Every row comes from one small tree of marks. The marks that hang from a mark follow it in brackets, in alphabetical order. Every link used is in the known rows. Which tree was each row made from?
Known rows
mamo[pabuv ropa]: [-26.5  -1.5   8.1 -15.3  15.4  -0.5  -1.7   5.5  17.4  -5.2 -46.5   0.6
 -29.3 -16.4  31.4  -2.2  17.4  -9.5  37.0  14.8]
dulov[kono lafa]: [ 11.4  -8.9   6.2   7.1  -0.5   6.2  -9.9   9.1 -33.5 -15.2  11.6   3.7
   8.0 -25.6  -7.7  32.9 -30.3  24.3  45.0   5.9]
ropa[lafa mamo]: [-13.4   6.6   4.1 -26.2   7.4  20.3 -10.4  25.6  -5.1  17.0  -0.7 -13.2
  44.0 -25.7  13.2  42.1  -9.5 -23.1   3.7   9.2]
mamo[ropa[lafa]]: [ -9.6  -9.6  16.3 -16.1  26.6   2.3  -2.5  13.9  -1.9  -0.5 -29.5  -0.8
   8.8 -25.5  25.2  27.3   1.4 -27.9  35.4   4.7]
dulov[kono[vugim] lafa[ropa[mamo[pabuv]]]]: [-19.0  16.0  -5.1 -29.1 -30.9  -1.5 -16.3  15.4 -38.2  -8.5 -30.8 -10.7
   5.3 -25.8 -29.6  32.8  -9.9  16.0  21.9   9.5]
mamo[pabuv ropa[lafa]]: [-31.5  -4.8  12.3 -24.3  30.7   7.0  -7.4   7.3  13.1   5.5 -41.4  -7.5
   1.1 -21.0  29.5  13.4  12.1 -28.6  37.7  10.2]
ropa[lafa[dulov]]: [ 15.6  -4.9   8.9 -21.5  29.4  27.9   2.9   8.0  -0.8   7.7  -2.4 -12.0
  21.3 -16.7   4.9  33.0 -17.8 -31.9  19.1 -13.5]
lafa[dulov[kono] ropa[mamo[pabuv]]]: [-10.1  29.1  -4.0 -23.9  -9.2  22.4 -19.7  -1.8 -15.9  -7.4 -34.0  -0.8
 -39.4 -21.1  -7.6  42.0  -7.0 -14.4   8.0  -8.3]
kono[dulov[lafa[ropa[mamo[pabuv]]]] vugim]: [-36.4  19.9  -3.3 -44.7 -17.2  -3.5  -4.0  13.0 -25.5 -13.8 -20.6 -17.5
  15.5  -8.9  -3.3  27.0 -13.4  36.6  24.7  10.6]
dulov[kono[vugim] lafa[ropa]]: [ 21.1  -0.1  10.4 -14.0 -22.1 -16.6  -0.9  14.3 -44.7 -14.5 -20.8  -1.3
   2.7 -27.5 -29.8  19.4 -20.2  14.0  43.0  -1.8]
kono[vugim]: [ 14.6  -3.5   4.4 -27.7 -17.5  -1.6  16.6  22.1   5.1   1.8 -19.8 -16.4
  15.4 -17.5  -2.4  -5.3   6.2 -11.2  32.1  10.4]
mamo[pabuv ropa[lafa[dulov]]]: [-17.2  -8.0   9.6 -19.4  40.5  21.7  -5.5  -1.6  14.8  -5.0 -41.2  -9.0
  -6.1 -11.5  19.0  27.8   6.0 -37.6  25.2  -9.3]
pabuv[mamo[ropa]]: [-14.7   2.6  26.7 -11.1   0.1   0.4  -8.0  11.8  12.6 -11.4 -31.4  29.7
  -5.8 -16.0  15.9  19.5  -0.8 -21.4  42.5  13.7]
pabuv[mamo[ropa[lafa[dulov]]]]: [ -5.1  -2.7  29.0 -19.0  27.8  22.3 -11.7   5.1  13.3  -8.4 -30.4  19.5
  14.9 -10.6   5.4  53.3 -13.9 -50.7  29.2 -11.0]
vugim[kono[dulov[lafa[ropa[mamo[pabuv]]]]]]: [-52.2  29.5 -12.9 -50.7   5.2  14.5 -30.0   2.4 -14.4 -20.6  -6.5   2.5
   0.7 -12.1  25.6  35.7 -18.2  56.0  17.1   7.9]
ropa[lafa[dulov] mamo]: [  2.1  10.6   4.1 -23.0  17.9  36.2  -7.7  15.2  -5.1   8.2   1.1 -18.1
  32.9 -17.3   4.2  54.3 -18.0 -30.5  -3.4  -9.3]
kono[dulov]: [ -5.8   8.5   7.6 -19.3   6.8   7.5   8.7  14.8  -0.2  -9.6  -0.2  -1.4
   1.3 -14.1  26.2  20.4 -20.1  15.3  39.7   9.7]
dulov[kono[vugim] lafa[ropa[mamo]]]: [  7.7  14.4   3.7 -20.8 -34.9  -4.6 -11.3  22.7 -55.9 -11.5 -14.6  -7.8
  13.0 -27.3 -36.0  40.6 -19.2  16.7  22.5   2.8]
lupu[lafa[dulov ropa[mamo[pabuv]]]]: [-29.1  27.4 -11.2 -23.4   0.8  28.4  -6.9   6.7 -18.5  -2.7 -31.6   1.9
 -15.0 -28.8  10.3  30.1   0.6  -7.5  25.2 -19.4]
kono[dulov[lafa]]: [ -6.5  -0.8   5.8 -13.1  15.4   3.6   5.8  10.8 -24.0 -22.0  14.3   1.0
  20.7 -12.0  15.5  29.7 -34.8  43.9  49.5   3.4]

Which tree is each row?
[  2.2  26.7  -0.8 -34.0 -26.7  12.8 -10.5   5.7 -11.5  -8.1 -47.0 -15.2
 -23.6 -15.4 -27.2  33.4  -0.8 -19.0   7.9  -5.3]	lafa[dulov[kono[vugim]] ropa[mamo[pabuv]]]
[  3.5   7.3   9.1 -35.3  -6.3 -16.6  12.3  13.5 -36.9 -20.6 -12.8  -6.6
  12.4 -13.2  -8.0  16.8 -24.5  36.1  49.0   0.5]	kono[dulov[lafa[ropa]] vugim]
[ -2.4  27.3  -4.0 -17.1  -1.1  21.6  -4.0  12.5 -37.6  -9.2 -17.7   8.0
  -7.2 -30.4   3.0  34.4 -11.6  -7.4  28.3 -22.8]	lupu[lafa[dulov ropa[mamo]]]
[ 13.5  -1.9  28.1 -20.3  -3.7   7.7 -10.7  10.6  -3.3 -16.2 -40.3   7.8
  18.6 -16.3 -26.2  67.2 -23.5 -54.1  36.8 -10.2]	pabuv[mamo[ropa[lafa[dulov[kono[vugim]]]]]]
[ 13.3  25.5  -4.3 -17.6 -30.7  11.9  -3.0  15.1 -52.2 -15.4 -29.7  -2.9
   1.2 -35.5 -23.7  49.1 -20.0  -8.3  35.5 -24.5]	lupu[lafa[dulov[kono[vugim]] ropa[mamo]]]
[-15.2  24.1  -4.0 -31.7   2.1  23.2 -10.7   5.0   4.9  -0.1 -33.5  -5.6
 -30.5 -10.1   1.4  19.8   8.3 -15.3   0.5  -3.8]	lafa[dulov ropa[mamo[pabuv]]]
[  0.3  -5.9   9.5 -24.4   8.1  10.1  -5.6   0.0  -0.9 -13.2 -54.4 -17.6
  -2.3 -18.1 -10.0  42.7  -2.6 -39.2  33.3  -9.2]	mamo[pabuv ropa[lafa[dulov[kono[vugim]]]]]
[  1.8  -4.6   5.1 -24.1  -5.2  -5.1  13.6  16.6 -20.0 -23.5   3.8 -10.4
  39.0  -9.9  -3.7  21.6 -31.1  36.9  49.4   8.8]	kono[dulov[lafa] vugim]
[  6.5  -7.5  14.7 -15.5  38.7  14.5  -1.9   3.8  -4.1  -8.5 -26.2  -0.6
   3.6 -13.7  16.7  38.2  -7.9 -36.8  28.3 -13.3]	mamo[ropa[lafa[dulov]]]
[-12.0  15.0  -0.4 -39.8  11.8  -1.4 -15.3   3.1 -21.1 -26.0   5.0  13.4
  -3.2 -13.2  25.7  22.3 -30.0  59.0  38.7  -1.0]	vugim[kono[dulov[lafa[ropa]]]]
[-20.6  -1.3  29.1 -21.4  15.7   5.8 -16.0  15.6  13.2   1.8 -27.4  17.7
  21.9 -22.5  17.0  43.0  -9.3 -38.8  36.6   8.1]	pabuv[mamo[ropa[lafa]]]
[-33.9  26.5  -1.0 -33.7 -10.3  11.9 -13.2  15.9   0.9  13.5 -35.3  -7.9
 -20.9 -21.3  12.0  10.3  14.9  -3.2   6.4  12.6]	lafa[ropa[mamo[pabuv]]]
[-21.6  10.5  -2.3 -33.5  22.3  42.5 -11.9   6.8  13.0  10.0 -14.1 -20.8
  28.5 -14.8   6.3  43.4  -7.0 -31.8  -5.9  -1.8]	ropa[lafa[dulov] mamo[pabuv]]
[  9.1   5.8  12.6  -3.5  -7.3  -4.9 -10.9   9.8 -50.5 -12.1  -6.7  13.6
 -14.6 -30.0 -13.8  28.6 -24.5  17.5  44.5  -2.0]	dulov[kono lafa[ropa]]
[ -5.3  -5.4  10.1 -11.6  28.7  21.8 -14.6  -4.4  -0.8  -9.7 -39.9  -4.9
 -18.7 -19.7   7.7  49.2  -8.8 -35.9  34.7  -6.9]	mamo[pabuv ropa[lafa[dulov[kono]]]]
[  3.3   2.4  28.3  -8.1  12.2  18.5 -22.4   0.2  -4.6 -16.8 -28.4  22.3
   3.9 -17.9  -7.0  73.9 -28.0 -47.0  36.1 -12.8]	pabuv[mamo[ropa[lafa[dulov[kono]]]]]
[ 24.5  -7.6  16.6 -16.1   8.6   3.7  -1.2   8.6 -18.1 -16.2 -40.9 -10.0
   8.3 -18.8 -15.5  50.6 -13.3 -41.1  39.2 -15.5]	mamo[ropa[lafa[dulov[kono[vugim]]]]]
[ 19.6 -11.9   5.3  -8.2 -22.0  -3.3   1.3  17.4 -30.0 -15.2  -1.2 -10.2
  25.6 -24.2 -23.4  24.6 -25.1  16.4  44.9   3.7]	dulov[kono[vugim] lafa]
